Known rows, with every step that occurs
rozafu-tena-melif-vitad: .11; -.11; -.13; -.05; .48; .14; -.32; -.29; -.10; -.17; .09; .14; .07; .02; -.20; -.22; -.16; .55; -.11; -.19; -.06; -.49; .18
rozafu-tena-melif-vitad-kotu-fima: .27; -.26; .07; .07; .58; -.13; -.21; -.29; -.24; -.06; -.10; .15; -.12; -.02; -.29; -.39; -.21; .46; -.26; -.27; -.19; -.59; -.10
rozafu-tena: .12; -.12; -.04; .09; .13; .21; -.43; -.09; .12; -.12; .20; .09; -.03; -.05; .00; -.34; -.12; .28; -.08; -.19; .03; -.37; .00
melif-tena-gedor-vitad-rozafu: -.09; -.29; .18; .09; .33; -.15; -.34; .10; .04; -.01; .25; .15; -.09; -.07; -.07; -.74; .00; .21; .01; -.20; .12; -.46; -.02
melif-vitad: -.13; -.05; -.23; .10; .16; .12; -.22; -.12; .01; -.18; -.01; .05; .09; .05; -.16; -.22; -.17; .17; .19; -.05; -.29; -.34; .11
tena-melif: .00; -.01; -.08; -.21; .32; .15; -.07; -.09; -.11; -.21; .17; .00; -.10; .03; .04; -.12; -.13; .21; -.11; .00; .03; -.17; .05
melif-tena-gedor-vitad-kotu: .31; -.57; .38; .09; .38; -.02; -.37; .14; .06; -.04; .04; .31; -.27; .01; -.23; -.54; .00; .28; .01; -.38; -.04; -.44; .04
rozafu-tena-gedor-vitad-melif: .05; -.21; .10; -.15; .44; -.06; -.42; .10; .10; -.21; .24; .33; -.09; -.11; -.01; -.55; -.26; .42; .09; -.19; .07; -.64; .02
zilag-vitad-rozafu-tena-gedor: -.04; -.25; .06; .13; .29; -.21; -.46; -.17; -.09; -.15; .31; .04; .11; -.11; -.10; -.67; -.20; .43; -.11; -.14; .08; -.66; -.19
gedor-tena-melif-vitad: .10; -.18; -.06; .09; .44; .23; -.16; -.05; -.10; -.15; .13; .20; .02; .03; -.09; -.31; -.09; .39; -.08; .00; .03; -.38; .26
duzi-vitad-melif: -.18; -.17; -.26; -.10; .19; -.02; -.01; .15; .20; -.26; .31; .18; -.16; -.32; -.08; -.41; -.25; .11; .10; .27; -.06; -.46; -.01
vitad-rozafu-tena: -.08; -.12; -.06; .23; .06; .06; -.45; -.10; .07; -.02; .31; .06; -.08; -.22; .06; -.56; -.04; .19; -.19; -.07; .20; -.47; -.20
gedor-tena-melif-vitad-rozafu: -.12; -.18; -.10; .20; .35; .06; -.17; -.07; -.13; -.03; .25; .19; -.02; -.12; -.03; -.51; -.01; .31; -.17; .10; .17; -.48; .07
zilag-vitad: -.06; -.09; -.25; .14; .15; .07; -.13; -.18; -.01; -.31; .14; .03; .13; -.07; -.13; -.20; -.28; .20; .18; .07; -.24; -.39; .11
vitad-melif: -.19; -.17; -.12; -.11; .12; .04; -.20; .07; .15; -.35; .27; .13; -.15; -.17; .10; -.33; -.18; .12; .05; .18; .05; -.30; -.07
vitad-kotu-fima: .09; -.21; .10; .12; .16; -.10; -.08; -.03; -.11; -.05; -.07; .03; -.23; -.02; -.04; -.39; -.19; -.01; -.12; -.11; -.19; -.29; -.26
gedor-tena: .10; -.18; .03; .21; .09; .32; -.28; .15; .13; -.09; .23; .16; -.07; -.02; .11; -.41; -.05; .14; -.06; -.01; .13; -.23; .09
melif-tena: .05; -.34; .08; .09; .12; .14; -.35; .01; .20; -.20; .23; .03; -.08; -.05; -.06; -.40; .01; .21; -.04; -.12; .06; -.18; .09
gedor-vitad-melif: -.18; -.06; -.23; -.02; .24; .07; -.12; .08; .15; -.23; .21; .33; -.13; -.22; .03; -.28; -.26; .09; .27; .16; -.11; -.49; .13
zilag-vitad-melif: -.17; -.22; -.24; .02; .18; -.10; -.14; -.13; .10; -.48; .28; .16; .03; -.23; -.08; -.30; -.34; .25; .19; .29; -.13; -.50; .04
fima-kotu: .06; -.19; .03; .20; .11; .18; -.16; -.09; .12; -.17; .08; -.05; -.16; -.09; -.06; -.25; .01; -.01; .06; -.20; -.06; -.18; .07
melif-vitad-gedor: -.09; -.02; -.09; .02; .07; .09; -.35; -.03; -.07; -.29; .16; .08; -.02; .14; -.22; -.35; -.18; .12; .03; -.13; -.41; -.44; -.11

Rows
-.04; -.19; .21; .01; .19; -.08; -.52; .00; -.05; -.01; .30; .01; -.08; -.03; .07; -.70; -.04; .31; -.26; -.26; .26; -.46; -.31 : vitad-rozafu-tena-gedor
-.02; -.53; .34; -.23; .31; -.17; -.40; .18; .20; -.35; .32; .08; -.17; -.04; -.02; -.65; -.04; .38; -.09; -.10; .25; -.29; -.11 : vitad-melif-tena-gedor
.10; -.41; .35; -.13; .27; .00; -.41; .09; .09; -.19; .19; -.04; -.07; .14; -.07; -.57; .00; .33; -.11; -.29; .13; -.17; -.02 : melif-tena-gedor
-.06; -.15; -.19; .35; .16; -.06; -.37; -.27; .02; -.16; .32; .11; .11; -.28; -.10; -.51; -.18; .33; -.05; .04; .01; -.66; -.07 : zilag-vitad-rozafu-tena
-.02; -.09; -.06; -.01; .31; .04; -.32; -.19; -.09; -.06; .36; .06; -.16; -.19; .05; -.42; -.04; .34; -.35; -.04; .29; -.43; -.14 : vitad-rozafu-tena-melif
-.07; -.04; -.21; -.12; .41; .09; -.09; -.19; -.14; -.21; .02; .05; .03; .06; -.17; -.11; -.16; .31; .01; -.04; -.17; -.32; .18 : tena-melif-vitad
.28; -.44; .09; .18; .44; .21; -.21; -.02; -.13; -.07; .04; .38; -.21; -.03; -.21; -.31; -.01; .37; -.17; -.07; -.01; -.46; .12 : gedor-tena-melif-vitad-kotu
.14; -.22; -.06; .22; .18; .19; -.17; .05; .00; -.01; -.01; .35; -.27; -.12; -.12; -.21; -.13; .00; .17; -.14; -.25; -.44; .08 : gedor-vitad-kotu
.09; -.30; .21; -.04; .39; .04; -.32; .12; .10; -.10; .14; .17; -.05; .08; -.14; -.52; -.08; .30; .11; -.31; -.01; -.36; .18 : melif-tena-gedor-vitad
-.11; -.20; .10; .10; .31; -.14; -.52; -.09; -.08; -.04; .14; .05; .10; -.02; -.12; -.70; -.07; .40; -.13; -.28; .02; -.64; -.20 : melif-vitad-rozafu-tena-gedor
-.03; -.10; -.20; -.01; .39; -.01; -.11; -.10; -.05; .01; .40; .12; -.15; -.33; -.13; -.51; -.11; .32; -.32; .04; .17; -.58; -.07 : duzi-vitad-rozafu-tena-melif
-.22; .00; .02; .02; .26; -.09; -.21; .09; -.11; .02; .16; .12; -.07; -.05; .03; -.54; -.12; .04; .09; -.11; -.01; -.46; -.11 : tena-gedor-vitad-rozafu
.13; -.15; .15; .13; .00; .25; -.40; .22; .04; -.20; .40; .20; -.16; .08; .03; -.53; -.06; .10; -.22; -.08; .00; -.34; -.13 : vitad-gedor-tena
.11; -.25; -.03; .25; .26; -.23; -.02; -.22; -.14; -.18; -.06; .07; -.06; -.08; -.20; -.39; -.35; .12; -.01; -.01; -.36; -.50; -.14 : zilag-vitad-kotu-fima
-.06; -.02; -.06; -.20; .32; .05; -.23; -.13; -.22; -.35; .19; .08; -.09; .16; -.26; -.20; -.19; .27; -.13; -.10; -.32; -.43; -.05 : tena-melif-vitad-gedor
.13; -.08; -.01; -.13; .40; .07; -.45; -.19; -.16; -.30; .26; .17; -.06; .09; -.28; -.32; -.18; .50; -.26; -.27; -.21; -.59; -.05 : rozafu-tena-melif-vitad-gedor
-.06; -.49; -.09; .11; .26; -.14; -.26; -.10; .26; -.51; .37; .19; .02; -.29; -.18; -.45; -.19; .40; .11; .20; .03; -.49; .14 : zilag-vitad-melif-tena
-.02; .01; -.17; .07; .42; .06; -.24; -.17; -.10; .02; .30; .24; -.11; -.24; -.02; -.41; -.15; .31; -.12; -.07; .15; -.60; .05 : gedor-vitad-rozafu-tena-melif
-.07; .00; -.20; .29; .18; .09; -.37; -.07; .07; .06; .26; .26; -.06; -.26; .01; -.53; -.10; .15; .03; -.10; .04; -.63; .02 : gedor-vitad-rozafu-tena
-.15; -.13; -.20; .29; .17; .01; -.47; -.21; .02; -.03; .18; .10; .07; -.18; -.11; -.52; -.05; .29; -.06; -.10; -.03; -.62; -.07 : melif-vitad-rozafu-tena
.14; -.16; .05; -.01; .34; .27; -.14; .04; -.05; -.11; .27; .17; -.13; .00; .09; -.29; -.05; .31; -.22; .02; .23; -.24; .15 : gedor-tena-melif
.18; -.12; .18; -.08; .26; .21; -.29; .13; -.13; -.23; .43; .19; -.23; .10; .02; -.42; -.07; .26; -.38; -.06; .11; -.31; -.09 : vitad-gedor-tena-melif
.30; -.23; .34; .08; .50; -.18; -.30; .00; -.14; .08; -.09; .26; -.19; .07; -.15; -.64; -.28; .31; -.10; -.49; -.17; -.63; -.18 : rozafu-tena-gedor-vitad-kotu-fima
.00; -.57; .19; -.10; .41; -.30; -.34; -.01; .16; -.49; .34; .13; .02; -.12; -.19; -.62; -.20; .51; .04; .04; .09; -.48; .00 : zilag-vitad-melif-tena-gedor
